Each row was made from one small tree. Brackets hold a mark, then the marks that hang from it, in the order of their numbers. Every link used is in the known rows. Write each row's tree.
Known rows:
[K576 [K566 K564]]: [  2   0   1  -1   3   3   4  20 -10  11   9  31   2   5   0 -17   1  -4
  -6   2  -6   4   4   1  -2   9  -3   1  -5 -36   1  21   5 -13  -2   4
  -3   1   8  -2  -3 -20   7   4   2   1]
[K275 K673 K709]: [  1   2 -15  -4   0  44  10  28   1  -3   7   1  -1  11   0   3  -3  -4
   6   5  -2  -5  14   1   1  14   1  10  -4   7   0   5  -1  -4  -2   7
  -5  -3  -3  -5  -1 -43  21   0   1  -1]
[K673 [K275 [K709 [K205 K576] K564]]]: [ -4 -30  24  -1  20  45   1   9  -8  -7   0   1   1   6  -5   2  -8 -14
  20  23  -9   0  -2   6   4 -16  46  17 -10   0  32  10   6  -7 -10  -7
   2  -7  16  -4  -8 -15  14  -1  -2  -1]
[K566 K564]: [  4   7  -1   2   3  -4   6  25 -13   9  -1  38   2  -1   0  -5  -4   1
 -10   9   1   7   5   6   0  15  -1  -2  -8   2   0  13  -6  -1  -4   1
  -4  -3   5  -1   2   1  -8   7  -4  -4]
[K576 K205]: [ -2  12   1   0  -1   7   3   6   0   4 -15  -8   0  -1  -6 -28  -1  -3
   4  -2   0  -3   1   0 -10  -1  -2   5   1  -1  17   5   3 -12   2   0
  -4   0  -2  -2  -4 -18   7   2   8  22]
[K564 [K576 K566] [K709 K205]]: [-29   2   9 -12   6  25  -2 -52  -1 -27 -12  -1  -5   2  -2  -2  -1 -23
  25 -12  16  -4  -9   6   0 -35  33  13  -6 -30  27  -9  -3 -17  22  15
  16  -2   2  -5  -8 -22  47  -1   6  12]
[K275 K673 [K709 K564]]: [  5   5  -7  -3   3  53  12  75  -4  -1   5   3  10  13  -3   9  -7  -4
  12   5 -13  -3   8   0   6  17   2   9  -6   4   4  13  -4  -2  -3  12
  -5  -5   2 -10  -2 -44  22   6   0  -3]
[K564 K576 K709]: [-24   5  -2  -7   4   5  -1   0  -2 -31  -2  -1  -2   0   0  12   0  -2
  13  -6  23   1  -5   8  -5 -26  34  10  -6   5   8 -21  -7   0  21   8
  17  -4   2   1  -1   6  37  -1   1   2]
[K576 [K564 K709] K566]: [-23   4   1   6  -4  -5   0   1   1  -3  11  31  -3   5  -3  34  -2   0
   6 -20 -14   2  -4   1  -4  -6   1   6  -3 -36   3  12   7 -10   2  13
   7  -3   9  -2  -2 -23  60   0   1  13]
[K709 K205]: [ -5   3   7  -4   6  14   0 -55   1   2 -20   1   0  -2  -6  -3  -3 -14
  10  -1  -1  -3  -4  -2   2  -2  -2   3  -3  -1  21   7  -3  -7  -2  -2
   0   0  -5  -1  -4 -13   0   2   1   4]
[K576 K564 K566]: [  2  -3   4   0  -3   2   1  -1   3   7  10  31   0   7   1  29  -3  -1
   5 -15 -27  -2  -2  -4  -4   2   0   1   2 -41   2  17   8  -8   3   7
   2  -1   7  -4  -5 -22  20   2   6  14]
[K709 [K564 K576]]: [  9   3  12 -10   7  19   3  47  -3 -17  -2   5  12   3   1  13  -6  -4
  16  -3  -7  -1  -8   2   3 -15  31   4  -5  -1  12 -12  -7   2  16   6
  11  -3   6  -9  -2   8  -3   6   6  -5]
[K205 [K576 K564 K566] K709]: [  6   2   3   1  12   9  -5   6   0  -7  37  24  -6   5   1  32   1   0
   6 -19 -21  -2  -2  -5 -30 -13  67   9   0 -29   9  13  22   1   8  10
   4  -1   5  -7   4 -15   0  -2  -1   9]
[K576 K205 K566]: [ -5   7   5  -2  -3  16   3   5   2   6  -8 -13  -3   4  -7 -44   3  -3
   7  -6  -7  -4  -1  -5 -10 -10  -7   6   2 -39  18  10  11 -24   2   5
  -5  -2   2  -3  -4 -37  20  -2  15  28]
[K673 [K275 [K709 K205 [K564 [K576 K566]]]]]: [  0 -33  26 -10  16  65   2   2  -4 -17  -6   1   1  17  -4  -2  -6 -19
  30  22  -8  -4  -7   7   5 -27  26  19  -9 -27  34   2   4 -16   4  -1
   7  -6  18  -7 -11 -26  24  -2   5   5]
[K673 [K275 [K709 K205 K564]]]: [  0 -29  23  -4  15  51   1   9  -4  -3 -12   3   3  11  -5   1  -8 -16
  19  26  -9   0  -4   7   9 -10   1  15 -10   0  29  12   3 -11 -12  -7
   0  -4  19  -2  -9 -17  18   0  -4   0]
[K673 K275]: [ -5 -36   0   0   7  -2  -2  -4  -4  -2   4   4  -8   5  -3  -7   0   0
   4  24   7   0  -3   4   4 -17   1  -1   0   0   1  -4   8  -2  -7 -13
   2  -3  16   3  -5  -3  -1  -6  -4  -2]
[K275 K709]: [ 2  1 12  0  2 37  1 14  0 -7  2 -1  0  9  1  5 -2  1  2  6  0 -1  9  8
  3 10  1 14  1  2  7  3  2  0 -2  6 -4 -1  2  2  0 -3 21 -4  1  1]
[K566 K564 K576]: [ -1   5   2   2  15 -15   9  23 -17   0   1  38   0  -9  -1  -5   0 -34
 -22   3   1  10   3   3   0   8  13   1  -8   2  14   6   2   0   3  -2
  -3  -3  11  -1   3   5  -4   9   1  -5]
[K709 K564]: [  6   1   8   4   7   8   1  51  -2   1  -3   2  12   1  -3   7  -6   0
   5  -2 -16   3  -4   1  -1   1  -1   0  -3  -1   0   7  -4   2  -4   3
   2  -1   4  -6  -3  -1   2   6  -1  -4]
[K564 [K576 K566] K709]: [-26   1   0  -8   4  15  -3   0  -2 -28   7  -2  -2   4   1   2   4  -4
  15 -10  19  -2  -6   7  -5 -31  34  11  -4 -29  10 -11  -2 -10  24  14
  17  -3   4  -2  -4 -11  50  -4   6   6]
[K566 [K564 K709]]: [-22  10  -4   4   1 -11   1  26 -14   0   0  38   0  -4  -3  -1   0   1
 -10   7  12   8   3  10  -4   9  -1   3 -11   6   1  15 -10  -1  -3   6
   2  -3   9   3   3   0  33  10  -7  -5]
[K275 K673 [K709 [K564 [K576 K205]]]]: [  8  13  -5 -12   5  67  15  80  -1 -15  -9  -4   9  14  -5  -8 -12 -10
  24   0  -8  -5   5   0  -5   0  28  18  -6   4  23  -3  -7 -10  15  10
   1  -5   1 -15  -4 -48  20   5  13  11]
[K566 [K564 [K576 K205]]]: [  5  16   5 -10   4  14  10  24 -13  -5 -17  31   1  -3  -3 -22  -4  -6
   2   5  11   1   2   5  -9  -2  29   6  -7   1  24  -2  -6  -8  14   4
   2  -3   7  -7  -2  -3  -8  10   8  13]

Which tree is each row?
[-25  10  -2   6  15 -22   7  25 -19  -8   2  38  -2 -14  -1  -2  -1 -34
 -21  -1  15  14   1  11  -2   3  14   7  -9   7   9   3   0  -1   3   4
   2  -3   9   3   2   1  37   8  -2  -5] | [K566 [K564 K709] K576]
[-17  12  -2  -2   6   1   4  25 -15 -17  -2  37  -1  -4  -1   6  -5  -5
   2   3  25   5   2  12  -3  -9  32   7 -13   7  10  -1 -12   0  15   8
  10  -2  11  -2  -1   6  29   8  -4  -5] | [K566 [K564 K576 K709]]
[ -9   1  -4  -7  11  61   9 -21   2  -4   6  -1  -4  12  -4  -8  -2 -19
  21  -1  -7  -9  10  -3  -4   1  46  17  -3 -23  25  14   9 -17   2  11
  -5  -6  -4 -10  -4 -64  27  -1   5  11] | [K275 K673 [K709 [K205 [K576 K566]]]]
[ -1   9  23  -5   9  41  -1 -35   0  -4   1  23  -1   7  -2  36  -5 -12
  13  -4 -15  -4   6   0  -4   8  51  20  -4  -1  29   9   5  -3   1   7
  -1  -3   2  -2  -2  -9  23   0   2  12] | [K275 [K709 [K205 [K576 K564]]]]
[  3   9   5 -11   4  36  -3   3   4 -20   2 -15  -7   9  -2 -31   2  -9
  19  -6   1  -9  -4   2 -29 -33  36  12  -3 -30  25  -8  12 -17  24   8
   7   1   1  -6  -4 -24  -1  -2  15  23] | [K564 [K576 [K205 K709] K566]]
[  1   9   1  -3  11  65  13  27  -4  -1 -11   1  12  15  -4   5 -10 -22
  21   3 -12  -3   4   0   3  14   2  12 -11   3  21  12  -8 -10  -4   8
  -6  -6  -2 -11  -5 -52  21   8   2   2] | [K275 K673 [K709 K205 K564]]
[-25   5   9   3   0   7   0 -44   0  -3  -5  30   0   1  -5  33  -3 -15
  15 -21 -15  -2  -6  -2  -5  -6   0  10  -4 -36  19  15   3 -16   0  12
   7  -2   8  -3  -7 -31  60   2   4  19] | [K576 [K564 [K709 K205]] K566]
[  0  12   8   1   7  -9   8   5  -1  -4 -13  21  -1  -9  -5  10  -5 -34
  -8 -14 -20   2  -6  -5  -8   1  14   7   0  -2  30  -4  11  -9  10   0
  -1  -3   5  -5   0 -14  18   4  16  25] | [K566 [K576 K205 K564]]
[ -5   4  -6  -7   6  58  10 -20  -1   0 -11   2  -1  12  -5   1  -6 -20
  17   5  -3  -7  10  -2   6  13  -1  15  -4   5  19   7  -4 -12   0   9
  -5  -4  -4  -9  -3 -52  18   1   0   4] | [K275 K673 [K709 K205]]
[  5  13   8   3   1  18  -1   8   2   2   8  17  -3   7  -6   1  -1  -5
   9 -21 -26  -6  -3  -7 -32  -7   4  12   1 -37  21  17  17 -21   5   6
  -2   0   4  -6  -3 -38  12   2  11  31] | [K576 [K205 K709] K564 K566]
[  1   6   2  -7  15  61  10  26  -2  -4   2   3   8   7  -5   8  -7 -17
  24   0 -14  -2   6  -1  -1  11  49  14 -11   4  28  13  -3  -6  -1  10
  -4  -5  -2 -14  -4 -49  18   4   2   2] | [K275 K673 [K709 [K205 K576] K564]]
[  7  20   3  -6   6  20   3  28 -13 -10  -6  27  -4   2  -5 -22  -4  -8
   2   1   9  -2   1   7 -24  -8  35  10  -7   6  24   0  -3  -7  17   4
   2   0   7  -5   2  -1 -18   8   5   9] | [K566 [K564 [K576 [K205 K709]]]]
[  8   3  -6 -10   7  61  12  74   0 -16   3   4   8  13  -2  15 -11  -7
  22   3  -5  -4   4   4   3   3  31  13  -7   5  10  -6  -8  -1  15  13
   3  -6   1 -15  -3 -34  16   4   7  -6] | [K275 K673 [K709 [K564 K576]]]
[  2   1  21 -14  13  41   3 -11  -2 -12 -16   1  10   7  -6   0  -7 -22
  30  -8 -15  -3 -13  -2   2 -18  28   8  -9 -34  31   0  -7 -16  15  10
   8  -2   5 -12 -10 -21   8   6  10   6] | [K709 K205 [K564 [K576 K566]]]
[ -3   1  20  -4  15  24   0  -5  -2   0   4   0  10   1  -4  -4  -5 -15
  21  -9 -22  -1 -10  -7  -4 -11  54   8  -4 -36  32  14   3 -14  -2   8
   1  -2   6 -12  -7 -26   9   3   3   8] | [K709 [K205 [K576 K566]] K564]
[  7   5   6   3  20  12  -9  52  -5 -13  27  -4   5   0  -1   8  -1  -1
   6  -9 -15   0  -4  -2 -27 -14  70   8  -5   4   9  10  10   7   5   5
   1  -2   4  -5   3   3 -17   3  -7  -5] | [K205 K576 [K709 K564]]
[-24   8   9   6  10 -10   5 -40  -4 -12 -12  30  -2 -12  -6  39  -5 -45
  -3 -19  -9   6 -11   3   0  -5  18  11  -5   1  29  -2   2  -5  11   6
   6  -6   6  -1  -1  -6  47   6   5  10] | [K566 [K576 [K564 [K709 K205]]]]
[ -5 -30  16  -3  13  42   0 -34  -2  -3 -10   2  -7  10  -4  -2  -3 -14
  13  29   2  -3   2   9   6 -13   1  15  -8   2  27   1   6 -10  -9 -11
  -1  -4  15   3  -9 -17  16  -4  -2   5] | [K673 [K275 [K709 K205]]]
[-22   3   2   2   9  -7   0  21 -11  -4  24  27  -6   0   2 -11   4   2
  -2  -5  10   8   5   4 -12  -4  60   7  -4 -31   8  19   7  -7   1   9
   3  -3  10  -1   0 -14  35   2  -3   1] | [K205 [K576 [K566 [K564 K709]]]]
[  0   5  20  -5  16  18  -2  -5  -4  -2  -6   2  11  -5  -3   4  -6 -14
  19  -6 -16   1  -9  -2  -1  -6  54   7  -7  -3  28   8  -2  -4   1   3
   2  -4   2  -8  -3 -10  -1   7   0   1] | [K709 [K205 K576] K564]
[  3 -32  16   1  12  37   0  52  -6  -4   2   3   2   9  -3   2  -5  -2
   9  27  -7   0  -1   8   6 -11   1  12  -7  -1   9   8   4  -1 -10  -7
   1  -6  21  -1  -5  -8  15  -1  -2  -6] | [K673 [K275 [K709 K564]]]
[  7   4   2   3   9   2  -7   4   1  -9  31  26  -6   0   0  43  -4   2
   2 -15 -17  -3  -1  -1 -29  -8  69   8  -1   3   9   6  14  10   5   5
   3   0   3  -4   6   4 -13   1  -7   5] | [K205 [K576 K564] K709]
[ -1   4   5  -8  15  66  11  28   0  -3   8   0   9  11  -6  -1  -8 -21
  26  -3 -22  -4   7  -6  -3   4  46  18 -11 -24  29  20   2 -15  -2  13
  -4  -6   1 -15  -5 -64  27   5   5   4] | [K275 K673 [K709 [K205 [K576 K566]] K564]]
[-30  11   6   4  18  -9   7 -20 -17  -7 -16  38  -2 -15  -5  -3  -2 -48
 -14   0  11  11  -4  12   3   1  12   9 -13   6  30   7  -5  -8   2   4
   3  -7   9   1  -1  -8  36  10   0  -1] | [K566 [K564 [K709 K205]] K576]
[  4   8  26  -4   9  57   3   8  -1  -3 -15   2  12   7  -5   7 -10 -15
  16   3 -17  -2  -1   6   7   9   1  17  -6   0  27  12  -5  -8  -4   6
  -5  -6   4  -3  -5 -12  20   5   0   1] | [K275 [K709 K205 K564]]
[-21   6   4   4   4 -16  -3   1  -2 -12  19  30  -5  -5   2  47  -3   4
   5 -17  -7   2  -1   1 -12  -6  65   8  -3   2   7   7   6   7   6   6
   7   0   7  -2   5   1  39   1  -3   7] | [K205 [K576 [K564 K709]]]
[  0   6   7 -13  -1  28   3   0   4 -15  -6 -12  -3   7  -5 -30  -1  -8
  17  -8   3  -6  -2   0  -9 -25  29   9  -1 -35  26 -13   8 -20  24   9
   6   0   2  -8  -7 -23  12  -3  18  24] | [K564 [K576 K205 K566]]
[-20   5   1   6   9 -21   5   2  -2 -17   6  31  -1 -10  -2  42  -4 -35
 -11 -18  -7   7  -9   4  -3  -4  15   7  -2   2  15  -5   7   4   9   6
   6  -4   7   1   1   0  45   3   6   5] | [K566 [K576 [K564 K709]]]
[ -5   4  22  -6  12  46  -2 -37  -1  -7  -2  -3  -5   4  -2   6  -3 -15
  14   2  -3  -5   8   4  -3   2  50  21  -4   0  27   4   4  -6   2   5
  -3  -2  -1  -1  -1 -12  17  -2   0   5] | [K275 [K709 [K205 K576]]]
[-21  20   1  -3   2   7   6  27 -14 -15 -16  30  -1  -3  -4 -17  -5  -5
   3   0  27   3   0  14 -11 -11  29  14 -12   6  22  -3  -8  -8  17  10
   7  -2   9  -1   0  -6  33   9   6  12] | [K566 [K564 [K576 K205] K709]]
[ -4 -29  21  -4  14  35   0 -32  -3  -6   2  24  -9  10  -2  30  -7 -11
  15  15  -9  -3   1   5   0 -10  49  17  -5   0  31   8   8  -5  -6  -7
   1  -7  15  -3  -6 -14  19  -3  -3   8] | [K673 [K275 [K709 [K205 [K576 K564]]]]]
[  7  19   3   4   1  10   1   8   1   2  -5  18  -2   2  -6  13  -7  -4
   5 -14 -22  -5  -3  -4 -30   0   8   9   3   1  23  12  12  -7   2   5
  -3   1   3  -3   0 -17  -1   5   5  26] | [K576 [K205 K709] K564]
[ -1  10   3  -1   3  25  -2   9   3  -1   4 -16  -4   6  -6 -44   1  -5
   8 -10  -8  -8  -1  -4 -30 -16   1  10   2 -33  18  13  19 -22   4   5
  -3   3   4   0  -4 -38   5  -2   8  25] | [K576 [K205 K709] K566]
[  1  -4   7  -3   3  -3   0   3   1   2  25  29  -2   1   0  29  -1  -1
   7 -17 -23  -1  -1  -7 -11  -6  62   5   0 -36   9   9  15  -3   6   7
   2  -3   5  -8  -1 -14  15  -1   4  11] | [K205 [K576 K564 K566]]
[  9  -2  12 -11   7  26   3  45  -2 -15   4  -1  11   6  -3   5  -3  -6
  19  -8  -9   1  -9   2   1 -21  30   5  -5 -34  12  -3   0  -6  17   7
   9  -1   9 -11  -6  -8   3   2  10   1] | [K709 [K564 [K576 K566]]]
[-21  10   8   3   1   0  -2 -44  -1  -5 -11  33   0  -4  -5  46  -7 -14
  10 -15  -9  -1  -6   3  -2  -1   4   7  -5   1  19   8  -5  -2   2   6
   7  -4   5   1  -3 -10  47   6  -4  11] | [K576 [K564 [K709 K205]]]
[  6   8  -2 -15   3  73  16  78   0 -13  -3  -6   6  15  -6 -15 -10 -11
  27  -1  -9  -6   4   0  -7  -5  26  18  -6 -23  25   3  -1 -18  16  13
   1  -7   6 -16  -8 -63  31   3  15  15] | [K275 K673 [K709 [K564 [K576 K205 K566]]]]
